Each row was made from one small tree. The marks that hang from a mark follow it in brackets, in the order of their numbers. Every link used is in the known rows. Write each row's tree.
Known rows
z505{z956{z260 z828}}: [-2.182 -1.890  1.599  2.620 -1.513 -2.028 -2.148  3.869  2.746 -1.063
 -0.722 -1.836 -0.276 -1.894 -1.441  0.173  0.797  5.227]
z956{z260 z505 z828}: [ 1.334 -0.719  0.195  2.947 -2.296 -2.812 -2.434  1.592  4.394 -1.356
  0.819 -1.142  0.520 -0.641 -1.708 -1.217  1.332  4.223]
z347{z956{z505}}: [ 0.177 -0.455 -0.265  2.127 -1.038 -1.367 -1.213 -0.465 -0.168 -0.538
 -2.767 -0.073 -0.202  0.175  0.794 -3.008 -0.108 -0.658]
z464{z288}: [-0.521 -0.464  0.055  0.668 -0.522 -1.942 -1.424  1.537 -0.180 -2.871
 -0.052 -0.472 -0.235  0.610  0.002 -0.667  0.808  0.606]
z47{z464}: [-1.210 -0.241 -1.189  1.440 -0.930 -0.342  3.019 -0.492  0.608 -1.294
 -0.508 -0.624  1.039 -1.003 -0.698  1.190 -0.428  1.031]
z828{z956}: [-0.899 -2.458  0.711  0.748  0.491 -0.604 -0.902  0.893 -0.998  0.219
  0.025 -2.202 -0.106 -0.209  0.517 -0.225  1.744  0.846]
z288{z347{z956}}: [-0.930  0.467  0.350  0.697 -0.348 -1.684  0.242  1.594 -2.550  1.160
 -3.154 -0.169 -0.607  0.189  1.674 -0.424 -0.651 -1.158]
z288{z464}: [-0.926  0.253 -0.907  1.409  0.958 -2.786 -1.086  0.107 -0.016 -0.509
 -0.374 -0.910 -0.282 -0.806 -0.117  0.617  0.162  0.145]
z288{z347{z956{z260}}}: [-0.672 -0.027  0.966  1.374  0.658 -2.178 -0.380  3.083 -1.010  1.241
 -2.621 -0.183 -0.240  0.535  0.518  0.556  0.151  1.387]
z464{z288{z347{z956}}}: [-1.424  0.006  0.487  1.242 -0.719 -3.547 -1.123  3.179 -2.894 -1.662
 -3.145 -0.719 -0.780  0.887  1.677 -1.177  0.100 -0.548]
z464{z288{z347}}: [ 0.229  0.396  0.180  0.484 -0.447 -3.156 -0.938  2.203 -1.571 -2.312
 -0.322 -0.919 -0.451  1.307  0.676  0.016  0.342 -0.408]
z347{z956{z260 z505{z288} z828}}: [-1.226 -0.338  0.938  4.569 -2.867 -4.527 -4.878  3.186  3.434  0.138
 -2.124 -1.024  0.478 -1.035 -1.510 -3.150  1.716  6.774]
z464{z288{z347{z956{z505}}}}: [ 0.462 -0.117  0.006  2.671 -1.436 -4.605 -2.053  1.742 -1.809 -2.928
 -3.097 -0.945 -0.620  1.680  1.392 -2.974  0.302 -0.971]
z288{z347{z956{z828}} z464}: [-2.415  0.520 -0.119  3.221 -1.849 -5.737 -1.623  3.166 -1.065  0.478
 -3.334 -1.879 -0.807 -2.455  1.038 -0.170 -0.058  1.092]
z47{z464 z828{z956{z260 z505}}}: [-1.997 -3.950 -0.302  4.445 -2.685 -2.333  1.396  1.100  2.305 -2.737
 -0.666 -3.654  2.433 -1.134 -2.137  0.419  2.550  5.292]
z288{z347}: [ 0.821  0.997  0.041 -0.146  0.029 -1.277  0.435  0.678 -1.366  0.474
 -0.273 -0.492 -0.301  0.609  0.679  0.660 -0.329 -0.995]
z347{z956}: [-1.692 -0.483  0.311  0.867 -0.284 -0.333 -0.291  0.915 -1.200  0.698
 -2.815  0.294 -0.340 -0.476  0.932 -1.092 -0.241 -0.107]
z347{z956{z505{z288}}}: [-0.753  0.314  0.120  3.160 -1.405 -2.793 -3.410  0.301  0.153  0.266
 -2.867 -0.182  0.055  0.407  0.020 -3.768  0.449  2.160]
z956{z260 z505{z288{z464}} z828}: [-0.537  0.294 -0.238  5.143 -1.560 -6.994 -5.886  2.466  4.495 -1.149
  0.416 -2.247  0.399 -1.485 -2.542 -1.382  2.139  7.151]

Which tree is each row?
[-1.213 -0.548  1.047  2.025  0.112 -4.050 -1.849  4.668 -1.181 -1.545
 -2.569 -0.782 -0.407  1.202  0.478 -0.172  0.819  1.848]
z464{z288{z347{z956{z260}}}}
[ 0.644 -0.640  0.513  3.365 -0.618 -5.125 -2.746  3.268 -0.150 -2.785
 -2.554 -1.073 -0.291  1.966  0.277 -1.966  0.970  1.513]
z464{z288{z347{z956{z260 z505}}}}
[-0.566 -0.180  0.716  3.704 -0.519 -3.448 -4.049  1.818  1.807  0.350
 -2.322 -0.238  0.436  0.790 -1.124 -2.685  1.175  4.730]
z347{z956{z260 z505{z288}}}
[-1.789  0.516 -0.570  4.458 -0.297 -5.591 -4.669  0.463  0.016 -0.235
 -3.224 -1.064 -0.210 -0.493 -0.030 -3.208  0.633  2.434]
z347{z956{z505{z288{z464}}}}
[ 0.502 -0.267  0.709  3.724 -2.715 -4.456 -2.246  3.191  1.831 -0.221
 -2.295 -1.338 -0.053 -0.444 -0.043 -1.540  0.738  3.092]
z288{z347{z956{z260 z505 z828}}}
[ 0.983  0.525 -0.155  2.169 -1.019 -2.710 -0.766  0.061 -1.480 -0.151
 -2.938 -0.490 -0.428  0.966  1.447 -2.349 -0.553 -1.598]
z288{z347{z956{z505}}}
[-1.620  0.117  0.060  2.860  1.531 -5.000 -1.600  3.305 -1.131  0.740
 -3.002 -1.132 -0.586 -0.309  0.335  1.087  0.189  1.602]
z288{z347{z956{z260}} z464}
[-3.157 -0.428 -0.434  3.650 -4.185 -5.189  0.991  4.031 -0.598 -3.092
 -3.522 -2.144  0.166 -1.975  0.395 -0.237  0.093  2.647]
z47{z464{z288{z347{z956{z828}}}}}
[-2.556  1.019  0.503  3.683  1.270 -6.377 -3.835  4.124 -0.812  1.510
 -3.127 -1.356 -0.297 -0.203 -0.309  0.261  0.805  4.409]
z505{z288{z347{z956{z260}} z464}}
[ 0.965 -1.243  1.268  3.300  0.190 -4.802 -4.320  2.565  0.649  0.193
  0.218 -3.227  0.383  1.768 -0.971 -1.225  3.161  4.636]
z828{z956{z260 z505{z288{z347}}}}
[-1.775  0.571 -0.385  2.167  0.738 -4.435 -0.849  1.794 -2.702  0.697
 -3.601 -1.152 -0.901 -0.641  1.515  0.112 -0.527 -0.994]
z288{z347{z956} z464}
[-3.392 -0.667  0.814  3.983  1.667 -5.034 -4.758  3.172  1.303 -0.557
 -1.536 -2.004 -0.194 -0.865 -1.901  0.254  1.153  6.179]
z505{z288{z464} z956{z260}}
[-1.574  0.070 -0.215  5.195  0.478 -6.227 -5.247  1.936  1.584 -0.149
 -2.720 -1.095  0.100 -0.109 -1.164 -2.246  1.315  4.914]
z347{z956{z260 z505{z288{z464}}}}
[-1.732  1.241  0.878  1.700 -0.643 -3.048 -2.151  2.365 -2.312  1.939
 -3.237 -0.355 -0.292  0.267  0.815 -1.199 -0.073  1.681]
z505{z288{z347{z956}}}
[-2.826 -0.599 -0.878  2.178 -3.626 -3.353  2.836  2.289 -0.780 -4.026
 -1.664 -1.943  1.605 -0.810 -0.627  1.515  0.275  1.981]
z47{z464{z288{z347}} z828}
[-4.293 -0.260  0.573  4.237 -1.686 -5.582 -4.903  3.126  1.505 -0.846
 -1.951 -2.748 -0.580 -3.116 -1.245 -1.054  0.884  5.788]
z505{z288{z464} z956{z828}}
[ 0.983 -2.904  0.763  2.633  0.459 -2.200 -2.498  1.087  1.707 -1.119
  0.678 -2.701  0.359  1.154 -0.794 -1.143  2.786  2.880]
z828{z956{z260 z505}}
[-0.028 -1.587  0.592  2.803 -0.662 -3.099 -4.198  0.186  0.433 -0.371
 -0.018 -2.818  0.267  0.674 -0.417 -2.868  2.551  3.116]
z828{z956{z505{z288}}}
[-3.920 -0.870  1.091  4.932 -0.826 -6.312 -5.491  4.612  3.099 -0.667
 -1.410 -2.826 -0.294 -2.650 -2.399 -0.068  1.694  8.227]
z505{z288{z464} z956{z260 z828}}
